Known rows, with every way that one mark hangs from another
{manob paza reli}: [  3.1  -1.0  -1.7 -22.6   4.1  28.3  39.0  11.0  21.0  53.4  31.1  48.6
  26.2  40.9 -30.1  15.1  -8.1 -46.1 -30.9  13.6  12.9  65.9 -10.4 -33.0]
{reli giman manob}: [ 24.3 -24.0 -47.6 -12.6  23.7   6.0  55.0  25.6  23.7  58.5 -11.5  31.9
   6.9  17.3  29.4  21.0  -0.5 -16.1   1.8 -13.1   4.0  16.1  -0.6  -8.1]
{paza manob}: [ -2.5 -24.1  -4.5 -29.1  29.3  12.2  43.7  14.7  21.7  61.3  -6.8  53.7
  19.4  42.0 -16.0  43.6  -5.1 -38.6  -1.8  15.6  11.6  41.4   1.6 -75.8]
{manob busefem paza}: [ 18.4 -12.8  12.2 -32.1   4.1  21.5  34.5  12.8  33.9  28.7   6.3  52.3
  18.9  43.4  -9.7   2.9 -14.2 -57.7 -38.4 -42.5  13.0  25.9  51.4 -30.5]
{fusuz {paza sebu}}: [ 30.4  22.6   3.1 -17.4  54.3  11.7  49.0   8.8  20.8  66.0  13.4  56.6
   6.6  30.9  -2.5  61.7  -6.9 -69.0   8.6 -23.3   4.2  33.9  -2.7 -24.5]
{giman fira {reli {manob {busefem sebu}}}}: [ 35.7 -21.1   7.7 -15.1   2.5  31.3  70.4   8.4  34.3   5.6  25.8 -14.8
  20.9  41.5  20.3 -13.5 -18.7 -37.9  25.1  26.6 -12.8  37.9   1.0 -16.7]
{busefem sebu}: [ 18.6 -14.0   0.6 -18.7  17.9  22.5  63.3  14.0  16.0  60.4   7.2  30.2
  -8.8  49.2  -8.5   5.5 -11.4 -41.7  -0.4  26.3 -17.8  45.0  -6.9 -55.3]
{giman {fira rabep} {reli {manob paza}}}: [ 30.8 -48.1  -1.5 -30.3  -7.2  19.2  59.9  18.1  39.9  15.8   6.5   9.5
   5.1  22.4  -8.5  13.4  -8.0 -36.7  22.5  54.2   5.9  47.8   8.9 -17.9]
{fira {giman reli} rabep}: [ 30.0 -56.7  12.9 -24.8  63.2  20.7  40.6  -1.6  19.9   9.1  -9.7  52.8
  47.7  49.4 -19.9  25.9 -11.6 -27.2  -0.6  23.3  21.6  56.7 -46.7 -55.2]
{fusuz {paza {manob reli} {sebu busefem}}}: [ 25.2  10.4  20.1 -16.3  56.4  14.9  34.2  -2.8  21.4  73.9  36.6  49.3
  51.7  16.7  -3.6  61.5   5.2 -51.9  23.6  28.8  18.8  38.8 -24.9 -64.3]
{giman fira}: [ 18.3 -11.9 -21.4  -0.3  29.3  15.9  50.0  13.9  12.9  44.5   2.8  50.7
 -31.3  40.4 -11.5  27.9  -6.8 -35.6  -5.3  18.6  13.7  42.4 -33.0 -50.7]
{paza fusuz sebu}: [ 16.7  -5.0  20.6 -10.6  29.8  23.8  48.6  17.3  23.3  61.7  30.0  51.4
 -23.1  12.5 -29.8  39.7 -12.4 -55.0 -17.2   1.0  16.6  24.6 -33.4 -20.1]
{paza fusuz {manob {busefem sebu}}}: [ -6.5 -22.6  38.8 -27.8  18.4  28.1  50.4  13.3  28.5  31.5  22.3  19.9
   6.7  54.1 -13.1  -6.1 -15.1 -63.2 -22.9  26.1 -16.7  23.6   4.6 -77.8]
{giman {fira rabep} {reli manob}}: [ 33.5 -56.6 -14.6 -23.6  13.4  15.0  63.2   9.6  26.0  14.5   1.3  11.7
  13.5  25.6   1.5  22.7  -9.1 -21.0  28.8  57.8   4.0  48.1 -39.8 -26.0]
{paza fusuz {manob busefem}}: [ -8.4 -21.8  27.4 -27.7  28.3  20.5  35.7   6.9  32.1  33.0  12.8  48.5
  20.3  43.6 -17.2  16.5 -11.1 -57.1 -36.6   0.0  15.8  19.5  -7.3 -69.8]
{reli manob}: [ 25.8 -16.1 -22.0 -15.1  10.9  19.8  58.2   3.9  26.6  57.4  -8.9  20.7
  11.0  14.2  -1.0  25.8 -11.5 -32.9  -2.8  -2.1  12.3  38.6  -9.7 -18.8]
{fira {giman {reli {manob busefem}}} rabep}: [ 46.0 -66.8  17.0 -28.4  46.5  25.4  44.9 -16.1  35.0 -22.2  -9.9  11.6
  73.6  32.9   6.3   7.3 -18.8 -26.3  -0.8 -12.5  19.3  40.5 -12.0 -12.4]
{reli {giman {fira rabep}} {manob paza}}: [ 27.1 -50.2 -41.0 -12.0   2.9   3.7  54.4  33.9  29.2  24.1  -9.5  15.4
 -37.6  21.3  14.6   9.9   7.4 -27.5  10.5  26.0 -10.2  19.2  32.6  -9.2]
{rabep {fira {giman {reli {manob busefem}}}}}: [ 29.3 -71.3   1.0 -29.0  42.5  30.6  44.2 -10.6  36.3  11.6   7.0  27.5
  85.5  33.5   3.5   5.8   1.8 -27.9 -17.4 -34.8  24.0  53.7 -30.8  -4.8]
{manob {busefem sebu} paza reli}: [ 12.7  -5.4  26.1 -28.3  -6.5  34.9  49.4   8.7  27.4  25.2  46.2  18.3
  31.2  60.9 -15.9 -20.7 -14.2 -54.8 -32.1   2.8 -19.5  60.4  24.3 -30.7]
{reli giman}: [ 14.8 -22.1 -39.7 -15.2  40.4   3.7  41.3  31.8  15.2  59.8  -8.6  69.7
   0.1  44.9  18.0  23.0   1.9 -19.7 -16.5 -10.8   9.7  17.9 -10.1 -38.4]
{manob reli}: [  6.6 -11.8  -8.9 -15.6  25.2  21.1  43.5   0.7  10.4  51.4  23.7  51.0
  32.0  44.1 -22.5  27.6  -8.9 -30.7 -26.0  17.7  13.7  65.6 -59.1 -42.8]
{reli {giman {fira rabep}}}: [ 21.1 -58.1 -43.2  -7.7  39.9  -5.1  45.1  32.8   7.4  23.9 -12.3  55.1
 -40.2  47.3  12.4  24.8   7.8 -16.3  -0.7  31.1  -4.8  19.2 -27.8 -49.6]
{rabep {fira {giman {reli manob}}}}: [ 22.5 -66.8 -11.4 -20.6  44.8  30.6  51.8  -5.8  33.4  42.8   1.1  29.3
  67.8  26.0  -8.2  22.0   5.1 -20.4  -1.7   0.2  22.1  66.4 -52.9 -12.2]
{paza {manob {busefem sebu}}}: [  5.3 -29.0  20.1 -37.8  19.1  19.4  49.4  12.1  26.7  32.9   7.3  23.1
  24.6  63.7   1.0   3.2  -9.8 -49.3  -3.2   5.0 -19.7  30.9  36.4 -74.7]
{reli {giman fira} {manob busefem paza}}: [ 26.4 -18.1 -32.7  -4.2   3.1  11.6  47.5  28.8  36.2  14.5   6.2  19.2
 -16.5  27.7  34.5  -2.5   1.0 -36.5  -6.8 -33.4   5.4   2.9  59.5   5.4]
{rabep fira}: [  5.3 -59.8 -24.3 -31.7  21.9  17.0  47.9  10.1  16.4  69.7   1.7  68.2
  11.5  40.0 -17.3  29.3  13.3 -33.4 -34.6  -3.9   4.3  52.1 -45.9 -45.5]
{paza sebu}: [ 31.4 -11.5   0.6 -19.0  31.8  17.4  47.2  18.7  19.8  60.6  12.8  55.4
  -4.1  24.5 -18.0  49.3  -6.6 -42.8   2.2 -18.6  18.5  31.8  -4.7 -15.7]

Rows
[ 13.3   6.4  31.0 -17.0  11.0  29.4  42.9  27.2  34.6  61.7  36.9  49.5
 -30.6  10.9 -40.7  27.5 -11.9 -68.7 -21.8   0.3  18.0  25.7  13.4 -11.0]  {manob {paza fusuz sebu}}
[ 35.1   5.0  17.6 -18.8  61.3   8.1  37.4   8.4  28.2  79.7   9.4  56.4
  23.8  11.2   4.4  61.5   4.5 -59.8  33.6   9.9  22.6  13.6  12.4 -68.5]  {fusuz {paza manob {sebu busefem}}}
[ 28.2 -15.9   4.8 -29.5  -8.6  26.2  48.2   8.3  41.0  27.7   3.3  15.1
  24.3  19.1   6.3   1.8 -15.9 -55.8 -23.8 -43.9  11.1  25.5  60.4  -0.1]  {reli {manob busefem paza}}
[ -6.4   9.9  23.9 -30.1  40.2  20.2  47.0  -4.3  21.1  30.7  34.2  18.8
  62.2  78.1   6.5  13.6 -10.0 -67.7  -7.3  21.8 -30.6  60.9  -3.2 -77.2]  {fusuz {paza {manob {busefem sebu} reli}}}
[ 21.3 -10.9  24.4 -32.2  -4.5  31.1  52.7  17.7  33.3  28.9  17.7  24.1
   4.1  56.2  -5.2 -18.3 -13.5 -63.9 -23.4 -16.9 -19.6  33.1  62.1 -36.5]  {manob {busefem sebu} paza}
[ 29.3   0.2  40.9  -5.4   8.3  33.3  37.3   7.8  31.0  66.9  65.6  45.4
   3.2 -11.0 -40.1  13.2  -1.6 -53.3 -20.4  32.9  35.5  27.7 -31.0 -22.3]  {manob {paza fusuz {sebu busefem}} reli}
[-29.7 -17.5 -14.1 -14.0  40.9  11.2  36.4  25.8  16.4  57.0  31.5  56.7
  24.3  44.8 -12.2  27.9   1.6 -24.5 -26.8  47.1  10.0  34.4 -59.6 -63.7]  {paza fusuz {manob {reli giman}}}
[  5.4 -13.7 -14.5 -25.4  16.1  16.1  26.0  23.5  25.6  22.2  30.9  58.8
  39.7  53.1  11.8  -2.9   1.0 -32.0 -42.5 -32.6   9.1  29.1  22.6 -14.1]  {manob busefem paza {reli giman}}
[ 48.3  -8.1  33.2  -5.8  -2.7  31.0  50.9  10.4  45.4  71.2  33.3  13.6
 -15.2 -41.3 -17.9  13.0  -7.6 -57.3   4.8  14.7  32.0   0.9  16.5   0.9]  {reli {manob {paza fusuz {sebu busefem}}}}
[ 29.7 -62.1 -51.4  -5.3  22.9  -0.3  56.9  25.9  17.6  23.7 -17.7  18.1
 -32.3  22.3  25.5  22.6   5.0 -11.2  16.3  28.6  -8.8  18.1 -18.3 -17.5]  {reli {giman {fira rabep}} manob}
[  2.1   5.0   3.1  -9.5  21.3  20.0  35.5  37.6  25.6  58.1  60.4  56.8
  -7.2  22.6 -22.7  22.8   4.1 -42.7 -28.4   9.2  12.5  26.4 -14.2   5.5]  {manob {paza fusuz sebu} {reli giman}}
[ 38.6 -67.3 -38.2 -10.9  19.6  -1.5  50.2  18.1  23.7  -8.4 -12.7  16.7
 -11.2  31.2  38.5   6.6   5.9 -16.8   0.5  -7.1  -8.8   2.7   6.1 -10.1]  {reli {giman {fira rabep}} {manob busefem}}
[ 31.4 -25.6 -29.8   1.7  12.4  13.4  64.2  24.3  26.1  16.6   8.3  -8.3
 -20.6  41.4  45.6 -16.6  -2.7 -25.8  13.7  -1.0 -25.8   9.5  25.5  -8.6]  {reli {giman fira} {manob {busefem sebu}}}
[ 36.3 -16.7  23.1 -20.5  29.3  37.1  41.3  -3.0  49.1   1.1   9.4  17.7
  69.6  28.7   1.0  -4.1 -22.4 -47.6  -4.7 -37.1  31.0  39.7  39.9   4.7]  {fira {giman {reli {manob busefem paza}}}}
[ 37.8 -29.0  18.1 -23.5  35.9  12.6  36.9  15.3  28.7  75.2   9.8  52.4
  14.5   2.0 -13.8  49.3   5.5 -34.4  29.6  12.5  34.3   8.7  14.8 -62.1]  {paza manob {sebu busefem}}
[ 36.9  -3.8   5.8 -21.6  -2.4  25.0  53.1  21.3  42.0  62.5  16.6  17.3
  -5.8  -3.8 -14.3  36.5  -6.5 -52.4  16.6 -22.8  12.2  32.0  55.6  23.4]  {reli {manob {paza sebu}}}
[ 34.2 -49.0  14.8 -30.4  24.8  28.7  47.7   2.2  40.7  11.1  -7.4  13.6
  49.2  21.7 -17.7  10.0 -13.7 -35.0  10.7  20.5  15.3  55.7  13.4 -15.4]  {fira {giman {reli {manob paza}}} rabep}
[ 10.4 -53.5 -41.1  -5.6  36.4   0.9  39.5  21.5   3.0  17.5  15.7  50.2
 -11.8  53.2   3.7  24.1  12.4  -9.7 -10.2  49.9  -5.3  43.4 -65.5 -43.4]  {manob {reli {giman {fira rabep}}}}
[ 14.2 -15.3  15.6 -20.3  11.7  31.1  48.7  -1.9  17.6  22.3  37.8  21.3
  37.4  59.4  -4.1 -12.9 -13.8 -43.2 -28.4   6.1 -19.3  55.2 -23.8 -39.6]  {manob {busefem sebu} reli}
[ 38.3  -4.9  39.3  -9.9  12.8  27.6  41.5  18.3  36.6  73.6  35.9  50.0
 -25.4 -15.5 -30.0  15.3  -6.2 -60.2 -12.0  14.4  35.2   1.6   7.7 -29.1]  {manob {paza fusuz {sebu busefem}}}
[  6.3 -43.9 -33.3 -10.9  16.0   4.7  39.0  30.7  13.5  19.1  22.0  49.1
 -18.7  50.3  -6.5  13.6  12.7 -20.7 -11.7  45.7  -5.6  46.2 -16.4 -34.3]  {manob paza {reli {giman {fira rabep}}}}
[ 32.7 -27.9   3.6 -35.4  12.8  24.9  52.7   1.5  41.4  16.9   9.8  22.5
  69.7  28.6  18.8   9.2 -19.6 -32.9  -3.1 -21.3  20.1  31.1  -1.8  -7.1]  {giman {reli {manob busefem}}}
[-20.2 -18.1  27.6 -23.9  25.4  25.1  30.9   0.1  24.2  25.5  39.1  39.9
  48.3  47.5 -23.9  14.2 -13.1 -50.9 -47.5  18.0  14.9  43.3 -43.6 -64.4]  {paza fusuz {manob busefem reli}}
[  9.1 -19.0  25.5 -33.3  31.4  18.3  31.3  10.1  24.2  29.4  42.3  42.9
  55.2  41.5 -18.2  46.2  -2.3 -41.4  -5.4 -18.1  16.0  39.4   3.1 -29.5]  {paza {manob busefem reli} sebu}
[ 18.5 -55.8  -2.1 -26.9  23.3  37.6  49.4   2.9  43.8  44.9   8.9  29.2
  58.6  22.8 -16.9  10.0   5.2 -35.9  -3.4  -1.5  19.4  67.4  -3.4  -3.5]  {rabep {fira {giman {reli {manob paza}}}}}
[ 17.7 -59.5 -29.4  -9.4  33.4   1.5  34.6  17.3   7.0 -13.6  20.3  47.4
   7.1  61.1  17.9   8.8   7.4 -15.2 -25.6  14.1  -5.4  30.8 -42.9 -33.1]  {manob busefem {reli {giman {fira rabep}}}}
[ 20.5  -8.0  -6.5 -15.9  -4.5  24.4  58.8  20.6  42.6  35.6  18.7  14.8
   7.4  20.1  -5.7  13.4  -9.9 -41.1  21.2  34.2  19.0  47.0  13.2 -10.4]  {giman fira {reli {manob paza}}}
[  4.9  -7.2  29.0 -20.5   4.9  28.8  38.0  10.4  34.2  28.8  24.6  49.0
  -0.5  34.4 -19.4  -5.9 -19.1 -69.7 -58.7 -22.1  13.5  20.5  20.5 -34.1]  {manob busefem {paza fusuz}}
[ 24.1  -1.1  34.8 -27.2  -0.8  35.4  57.2  24.8  52.9  54.0  45.3  16.7
  16.9  -6.4 -23.8  26.5 -16.0 -58.9  12.5  17.1  20.9  29.6  11.1  23.9]  {giman {reli {manob {paza fusuz sebu}}}}
[ 37.5 -13.1  -6.0 -11.1  22.7  13.2  28.4  28.7  28.3  65.1  44.4  61.6
  16.4   2.9   2.7  20.4  13.6 -21.2   1.5   1.7  28.8  11.3  10.3  -9.5]  {manob {paza {sebu busefem}} {reli giman}}
[  0.4  -4.2 -35.2   2.4  18.4  12.6  37.7  35.3  17.6  39.3  31.8  53.4
 -17.5  49.4  -2.3  13.0   7.9 -25.9 -15.6  26.2   9.3  44.5 -12.9 -27.1]  {manob paza {reli {giman fira}}}
[ 38.3 -57.4   4.4 -22.1  46.2  24.4  53.3  -7.1  30.4   9.4 -13.1  14.9
  57.1  24.0  -6.6  21.3 -14.3 -20.2  15.8  23.2  15.1  55.0 -34.6 -22.7]  {fira {giman {reli manob}} rabep}
[ 22.0  -0.9  43.3 -21.6   9.6  27.1  36.7  21.2  39.0  32.2  40.4  47.7
 -11.8  19.6 -26.5  14.4 -14.4 -75.4 -37.4 -39.0  18.4  10.5  34.6  -2.7]  {manob busefem {paza fusuz sebu}}
[  7.2 -18.4  40.5 -29.0  32.8  18.2  35.4  17.0  33.4  34.1  29.1  45.7
  11.2  26.7 -22.6  39.5 -11.9 -63.3 -15.1 -15.4  18.2   9.8  12.0 -38.6]  {paza fusuz {manob busefem} sebu}
[ 36.3  -9.3 -23.4 -18.9   9.5  12.6  51.2  40.3  42.1  61.7  11.0  28.7
  -9.5   0.3  13.6  33.1   4.9 -33.7  18.3 -32.2   8.0   8.5  66.2  33.3]  {reli giman {manob {paza sebu}}}
[-27.8 -12.4  16.0 -16.7  27.8  24.7  40.3   6.3  18.3  55.2  36.4  42.0
  27.3  41.3 -39.5  30.4 -10.3 -44.9 -30.6  58.0  16.5  58.2 -67.1 -73.5]  {paza fusuz {manob reli}}
[  4.4   2.7  21.7 -32.9  46.8  16.8  50.7   4.1  26.8  37.4   6.6  26.8
  35.5  71.8  15.7  15.3 -11.2 -74.5   2.9   0.4 -30.3  34.6  37.0 -79.6]  {fusuz {paza {manob {busefem sebu}}}}
[ 22.6 -19.9 -57.0   8.4  25.7   3.8  56.9  26.7  20.2  45.7  -6.3  23.3
 -30.1  22.9  28.5  21.6   4.5 -17.4  14.5   8.4   5.4  16.3 -12.7 -11.3]  {reli {giman fira} manob}
[ 18.1 -16.7 -37.6 -17.6   5.5  13.6  48.2  31.8  36.1  60.6  -6.0  29.0
  -0.4  15.7  18.6  11.0  -0.2 -27.8  -0.6 -16.0   5.7  17.5  48.3   2.5]  {reli giman {manob paza}}
[  7.7  -8.4 -22.5  -4.8  16.9  12.9  32.5  28.5  21.5  10.1  36.4  49.8
   2.7  57.8  13.0  -1.9   3.2 -33.3 -33.6 -11.9   9.0  29.4  11.0 -18.6]  {manob busefem paza {reli {giman fira}}}
[ 12.1   4.0  45.2 -20.0   5.1  35.4  32.3  10.0  33.7  27.0  68.0  39.6
  16.8  24.7 -35.1  13.4 -12.8 -68.9 -48.0 -18.0  19.1  36.5  -2.0   4.9]  {manob busefem {paza fusuz sebu} reli}
[  8.1  13.6  25.1 -30.6  54.0  15.2  31.2   0.1  25.7  33.9  42.2  43.7
  65.7  52.3  -0.4  58.0  -2.9 -69.1  -2.2 -21.4   5.7  44.6   5.0 -37.6]  {fusuz {paza {manob busefem reli} sebu}}
[ -1.4  -8.8  27.9 -19.8  35.3  19.6  42.0  24.8  26.8  66.8  25.8  47.8
  -9.4  19.5 -34.5  54.0  -5.0 -54.9  -2.3  21.4  18.0  24.9 -12.6 -46.6]  {paza fusuz manob sebu}
[ 32.0  -3.9  37.7 -19.6  -5.0  30.7  48.7  13.2  47.5  31.1  35.5   9.1
  -3.7  -5.3 -13.6  10.9 -16.9 -69.0 -22.2 -38.8  14.5   8.3  47.3  29.0]  {reli {manob busefem {paza fusuz sebu}}}
[ 15.8 -17.4  36.1  -9.4  33.8  22.3  33.6   5.9  25.4  69.6  52.7  43.9
  24.8   0.2 -34.7  38.0   2.2 -37.2   1.1  56.3  35.7  27.2 -57.0 -61.9]  {paza fusuz {manob reli} {sebu busefem}}
[ 58.1 -19.7 -13.7  -8.6  10.1  11.5  44.9  31.8  43.2  72.4   9.9  29.7
  -1.7 -25.1  21.9  19.6   9.1 -25.9  28.2 -19.3  22.9 -14.8  59.4  16.8]  {reli giman {manob {paza {sebu busefem}}}}
[  8.8 -13.4  -1.7 -24.3   5.6  21.4  42.2  27.9  24.3  25.1  40.2  32.2
  24.3  64.8  14.9 -26.9  -1.4 -36.5 -29.3  -6.1 -23.0  35.3  34.2 -21.6]  {manob {busefem sebu} paza {reli giman}}
